What can hang from each mark:
K_256: K_13 K_215
K_106: K_13 K_189
K_67: K_256 K_516
K_926: K_13 K_189
K_13: K_106 K_256 K_516 K_926
K_516: K_13 K_67
K_189: K_106 K_926

Each row was made from one small tree. The marks that hang from a mark follow it in brackets, in the order of their numbers. Every link used is in the known rows. Write each row's tree.
Known rows:
K_106{K_13{K_256{K_215} K_516{K_67} K_926} K_189}: [-33 -10   1 -11  24   5 -10   7   5  15  46   9   6  46 -28   4 -46  27
   6  -5]
K_516{K_13{K_106{K_189}} K_67{K_256{K_215}}}: [-44 -15 -10 -17  37  -1   8  -7  11  -8  -1   0 -10  36   4   0 -56  28
  18 -13]
K_256{K_215}: [-31 -36  14   0  40 -17 -14  -6 -28 -12 -29 -20   4  36 -17  23 -24  30
  -6  -5]
K_516{K_13 K_67{K_256{K_215}}}: [-21   0   8  -9  40 -17   0   3   7 -10 -24 -17 -22  50   4  -9 -39  25
  11  -5]
K_67{K_516}: [-34 -22  18  -2  22 -39  -9 -17 -29   2  -5 -15   0  46 -13  37 -38  29
  -1 -14]
K_516{K_13{K_106 K_256{K_215} K_926{K_189}} K_67}: [  5  -5   3  -8  36  14 -20   8  19  23   9 -26  10  33   1   6 -46  31
   9  -4]
K_13{K_516}: [-26 -21  20   8  30 -29 -16 -18 -28   4   3 -24  14  44 -15  40 -24  25
 -14 -15]
K_926{K_13{K_256} K_189{K_106}}: [ -3   6  15  12  14 -18 -41  11 -28   0 -20  -2  17  29  -1  34  -7  35
  21   9]
K_189{K_106{K_13{K_256{K_215} K_516{K_67}}} K_926}: [-38 -40  11   1  29   3 -45 -13  20   1   6   2  -3  54 -18  -2 -21  13
  14 -14]
K_106{K_189{K_926{K_13{K_256 K_516{K_67}}}}}: [-16   1  18   3  19 -24 -27  13  -2  11  19   6  22  43  -5  25 -27  27
   2   7]
K_67{K_256 K_516}: [-36 -14   6 -13  19 -44   7 -14 -15   1   4  -5 -11  53  -1  30 -46  34
  12 -17]
K_516{K_13 K_67}: [-15   4  24  11  34 -27 -10  -3 -17 -11 -21 -23   0  49 -10  15 -26  15
  -5 -10]
K_13{K_106 K_256 K_516{K_67} K_926{K_189}}: [  8  -2   5  -7  29   1 -19 -10  12  41  42 -30  27  40  -6  33 -41  30
   0 -12]
K_67{K_516{K_13{K_106 K_256 K_926}}}: [-18 -34   1  -5  13 -11  -2 -13   3  23  39 -16   9  37  -8  43 -54  29
   9 -32]
K_67{K_256{K_13{K_106{K_189} K_926} K_215} K_516}: [-69 -48 -31 -32  18  -1  12   0   7  22  41   4 -19  29  -3  24 -72  48
  14 -19]
K_67{K_256{K_215} K_516}: [-40 -26   2 -21  28 -29   2 -12  -6   3  -7  -9 -22  49   1  15 -51  39
  14  -8]
K_926{K_13{K_516{K_67}} K_189}: [ -2  42  30   5  25 -39 -34   8 -20  22  -4 -27   6  41   6  29 -19  25
  -4  26]
K_516{K_13{K_106 K_256{K_215} K_926} K_67}: [ -5 -31  -2  -7  38  15  -5  -4  19  12  12 -27   4  35 -10  14 -43  22
   5 -20]
K_256{K_13{K_106 K_926} K_215}: [-45 -61 -12  -7  38   5  -8   2 -11   9   7 -29  -2  21 -20  38 -34  33
 -10 -19]
K_516{K_13{K_106{K_189} K_256 K_926} K_67}: [-15 -17  -3  -1  23   7   4  -2   5   8  36   0  23  34 -13  23 -50  24
   8 -25]
K_516{K_13{K_926} K_67{K_256{K_215}}}: [-18  -7   5  -9  29 -10   4   5  12   4   5 -16 -15  47   5  -9 -48  22
   8  -8]

Which tree is each row?
[  2 -13   9  -2  35   5  -8  10  11   7   2 -22   1  46 -12  -1 -38  25
   2  -9]
K_516{K_13{K_256{K_215} K_926} K_67}
[-41  -4   9 -12  21 -25 -18   9  10  10  11   8  -5  41  14   2 -41  28
  11  17]
K_106{K_189{K_926{K_13{K_516{K_67{K_256{K_215}}}}}}}
[-29 -18  -4 -14  44  -8   5 -11  16  -5 -13 -22 -18  41   5   6 -44  21
  14 -15]
K_516{K_13{K_106} K_67{K_256{K_215}}}
[  3  15  12  -2  29   2 -50   1   6  23 -12 -20  -2  40   6   7 -20  31
  17  20]
K_926{K_13{K_256{K_215} K_516{K_67}} K_189{K_106}}
[-35  -9  -9 -26  20 -18 -12  21   3  32  16 -11 -24  43   9   8 -57  53
   9   5]
K_67{K_256{K_13{K_926{K_189}} K_215} K_516}
[-62 -47  23  18  10 -26 -45 -21 -17  -8  13   8  10  43 -17  27 -14   8
   5 -23]
K_189{K_106{K_13{K_516}} K_926}
[-74 -49 -17 -20  16 -26  -1   0   3   7  27  16  -6  37   0  34 -57  42
  13 -25]
K_67{K_256{K_13{K_106{K_189{K_926}}}} K_516}
[-32   3  23   9  11 -33 -21  15 -37   2  15   2  16  35 -20  29 -25  25
   1   2]
K_106{K_13{K_926{K_189}}}
[-24 -29  -9 -17  46  16  -9 -18  13  15  19 -14  12  38 -15  20 -48  33
   4 -15]
K_13{K_106{K_189} K_256{K_215} K_516{K_67}}
[-45 -27 -11  -7  28   2  -3  -7  -1  26  50 -17   8  32 -17  36 -47  28
 -12 -22]
K_256{K_13{K_106{K_189} K_516{K_67} K_926}}
[-56 -55   9   4  21 -17 -22 -23 -13   7  29   1  34  28  -9  44 -39  24
  -7 -24]
K_13{K_106{K_189{K_926}} K_516}
[-26  -1  -3  -8  41 -27   7  13  -6  -9 -14 -18 -20  53 -11  17 -25  32
   2 -14]
K_516{K_67{K_256{K_13}}}
[-25 -46  12   8  19  -4 -52  -5   2   9  -4  -6   9  33   0  23 -14  26
  12  -1]
K_189{K_106 K_926{K_13{K_256{K_215} K_516}}}
[-16   7  16   1  33 -23 -13  -1  -7   2  16 -11   2  59 -30  26 -21  18
   3 -14]
K_106{K_13{K_256 K_516{K_67}}}
[-20 -35  18  16  11 -18 -47  -7  -8   8   8  -3  20  37  -3  39  -8  22
  10  -9]
K_189{K_106 K_926{K_13{K_256 K_516}}}
[  4 -13   0 -16  38  15 -24  -9  23  42  31 -34  16  37  -3  19 -47  34
   1  -4]
K_13{K_106 K_256{K_215} K_516{K_67} K_926{K_189}}
[-42 -46  16  14  14 -14 -44 -13  -5  -4  19  11  16  48 -22  27 -13  16
  13 -27]
K_189{K_106{K_13{K_256 K_516}} K_926}
[-35 -26 -19 -21  32   2 -16   6  12  38  34 -27  -8  29   7  26 -50  46
   1  -7]
K_67{K_256{K_13{K_106 K_516 K_926{K_189}} K_215}}
